In the rows, 128 means zero.
Known rows, with every way that one mark hangs from another:
T[H K P]: [ 15 112 184  84  62 158 193   9 243 137 193 164  87  68 128 167 148  82
 141 146  52  89 109]
V[H[Y] K[T] P]: [220  83 180 167 220 146 144  81  64 151 147 130  99 134 131 109 142 170
 115 190 125 145 124]
P[A Y]: [ 74 155  65 121 102  65 127 113 116 137 108 137  99 129 132 133 112 122
 124 139 127 124 176]
Y[K[T] P[A]]: [170 139  97 137 114 152  97 193 115 143  72  73 178  95 137 115 127 164
 129 130 135 121 111]
K[T V[H]]: [184  82 138 147  74  88 119 120 115 135 172 122  72 159 126 101  88 115
 137 178 191 134 131]
Y[K[T[H]] P]: [146 117 164 130 105 160 129 169 146 140 117  75 179 101 138 110 155 127
 143 116  96 112  82]
V[H K[T]]: [179  71 144 150 152 131 129  92  74 122 167 127  84 128 134 116  84 163
 125 149 138 142 116]
Y[H K[T]]: [152 113 150 114 142 165 104 171 102 104 124 119 166 110 144  91 132 116
 134  82 160 136  85]
K[T[P[A]] V[H]]: [172 115  91 117  60 113  92  96 148 133 159 125  76 144 138 130 134 118
 105 205 168 104 167]
A[P[Y]]: [ 47 132 110 131 119 107 163 127 134  85 138 155  96 157 122 128  73 153
 162  76 122 119 140]
A[P[Y[H]]]: [ 70 140 122 112 145 130 147 133 119  78 148 152 105 162 151 119 116 132
 134  52 120 130 115]
A[P[Y[K]]]: [ 65 133 123 130 133 145 141 164 126  75 130 165 135 160 122 133  92 153
 160  48 109 129 135]
A[P[Y[H K]]]: [ 85 141 136 114 157 163 125 168 114  73 137 162 143 156 144 124 132 131
 134  22 112 133 114]
P[A]: [ 77 120  75 124 110  91 145 109 147 128  95 137 106  99 128 131  77 127
 135 141 153 135 151]
V[K]: [117  87 135 142 137 125 168  96 133  95 149 151  96 104 105 138  61 139
 135 125 146 150 117]
H[Y[P]]: [103 135 173 132 163 106 158  96 158 153 118 111 146 135  90 128 112 136
 153 154 152 121 116]
V[K[T] P[A Y]]: [194 138  79 160 141 116 137 154  47 143 107 115  81  99 146 114 156 169
 100 182 103 141 157]
V[K[T] P[A]]: [193 102  80 163 152 138 146 138  76 136  95 121  90  76 148 122 125 173
 108 184 128 146 134]
P[Y]: [ 66 135 123 129 109  74 157 111 129 112 149 140 101 145 102 124  94 105
 148 116 134 128 132]
V[P]: [103 100 131 149 156 129 191 112 173 104 120 137 109 120 121 121  94 103
 138 118 140 163  79]
A[P[Y[H K[V]]]]: [127 136 131 120 125 149 120 184 123  73 151 163 127 180 143 132 134 121
 127  48 132 134 121]
P[Y[K[V]]]: [126 136 130 129  92 100 127 170 137 112 155 156 123 168  94 139 110  98
 138 113 141 139 139]

Rows:
[ 71 165  82  90 100 137 107 118 157 108 126 153 136 122 113 163 163 102
 114 114  94 112 170]
T[P[A Y[K]]]
[198 106 171 153 126 152 122 157 161 121 160 109 158 174 116 145 124  96
 114 101 139 159  75]
Y[K[V[H]] P]
[178 139  94 133 117  93 139 150 126 132 136 137  94 158 154 123 171  72
  76 146 142 152 136]
K[V[P[A Y[H]]]]
[145  92 143 124  34  80 147 125 153 145 162 114  75 116 136 106 111 110
 145 195 156 104 140]
K[T[H] V]
[144  94  98 153 182 130 152  91 134 128 117 133 107 138 163 121 125 112
 104 130 114 168 109]
V[H P[A]]
[122 167  67 124 100 106  85 181  71 141  92 121 138 115 131 116 136 151
 139 133 126 115 174]
P[A Y[K[T]]]
[ 73 142 185 112 115 122 170  45 174 217 125 134 124  70 142 146 169 133
 131 188  57  87 137]
T[H[Y[P[A]]] K]
[160 156 129 137 155 136  87 160 103 178  62  89 180 104 116 118 149 176
 144 174 148 103 153]
H[Y[K[T] P[A]]]
[151 124 166 120 172 187 122 167 148 103 119 100 200 131 139 122 155  92
 107  43 130 153  39]
Y[H K P]
[142 136 161 108 103 133 103 130 144 140 139 147 137 139  82 136 140 131
 152 187 175  96 169]
H[Y[K[T[P] V]]]
[190 114 162 150 208 129 119  67  90 164 134 126 126 138 127 147 141 168
  99 169 108 139 145]
V[H[Y[P[A]]] K]
[113 154 130 128 158  98 138 101 139 173  85 109 143 120 111 137 130 147
 135 176 146 114 149]
H[Y[P[A]]]
[100 166  81 105 124  89 113 122  99 128 115 135 118 127 155 120 153 102
  97 104 126 128 151]
P[A Y[H]]
[226 108 159 159 106 150  96 179 121 134 147  81 153 164 124 114 134 125
 128 134 150 140  81]
Y[K[T V[H]] P]
[119 168  91 100 144 132  90 163  88 122 111 142 154 130 149 127 168 105
  95  77 113 139 142]
P[A Y[H K]]
[122 138 184 133 180 143 136 129 150 150 104 113 188 135  88 133 124 137
 150 122 138 131 112]
H[Y[K P]]
[111 103 150 121 100 144 131 149 137 128 127 116 145  93 133 110 123 128
 158 118 118 115 116]
Y[K[T[H]]]
[134 114 122 119  34 112 125 116 178 115 164 129  75 127 105 130 109 108
 142 197 193  99 139]
K[T[P] V]
[165 145  88 134 106  97  89 156 101 135 142 153 124 173 129 145 142 107
 101 119 122 142 177]
P[A Y[K[V[H]]]]
[ 79 129 130 122 106 139 129 168 113 105 130 140 128 131 140 115 136 165
 161  86  89  98 145]
A[P[Y[K[T[H]]]]]
[ 37 138 112  95  70 149 154  39 206 137 138 173  85  66 127 171 121 118
 129 156  96 102 143]
T[K P[A]]
[130 118 180 112 167 154  96  79 127 139 154 138 148 145 106 129 147 134
 143 147 138 107 144]
V[H[Y[K[T[P]]]]]
[102 137 141 120  92 112 123 156 102 132 149 120 138 121 130 107 150 117
 147 117  95 105 140]
P[Y[K[T[H]]]]
[158 144 118 116 170 177 100 175 132 119  86  92 198 110 160 131 170 111
  88  65 121 147  77]
Y[H K P[A]]
[ 96 166  77 124 122 108 105 159 106 129 103 146 139 124 125 139 125 124
 124 106 110 134 170]
P[A Y[K]]
[151  85 185 142 206 123 145  46 100 134 170 166 106 145 103 151  98 152
 123 156 133 143 143]
V[H[Y] K]
[160 134 155 136 200 146 100 108 116 166 110 119 179 151 120 138 151 143
 121 131 117 136 133]
V[H[Y[K P[A]]]]
[141 144 110 115 148 137 124 132 140 128  99  88 153 111 163 119 153 106
  88 107 135 136  85]
Y[H P[A]]
[136 139 104 132 138 155 117 168 152 136  80  99 185 106 128 141 126 131
 124  97 120 147 102]
Y[K P[A]]
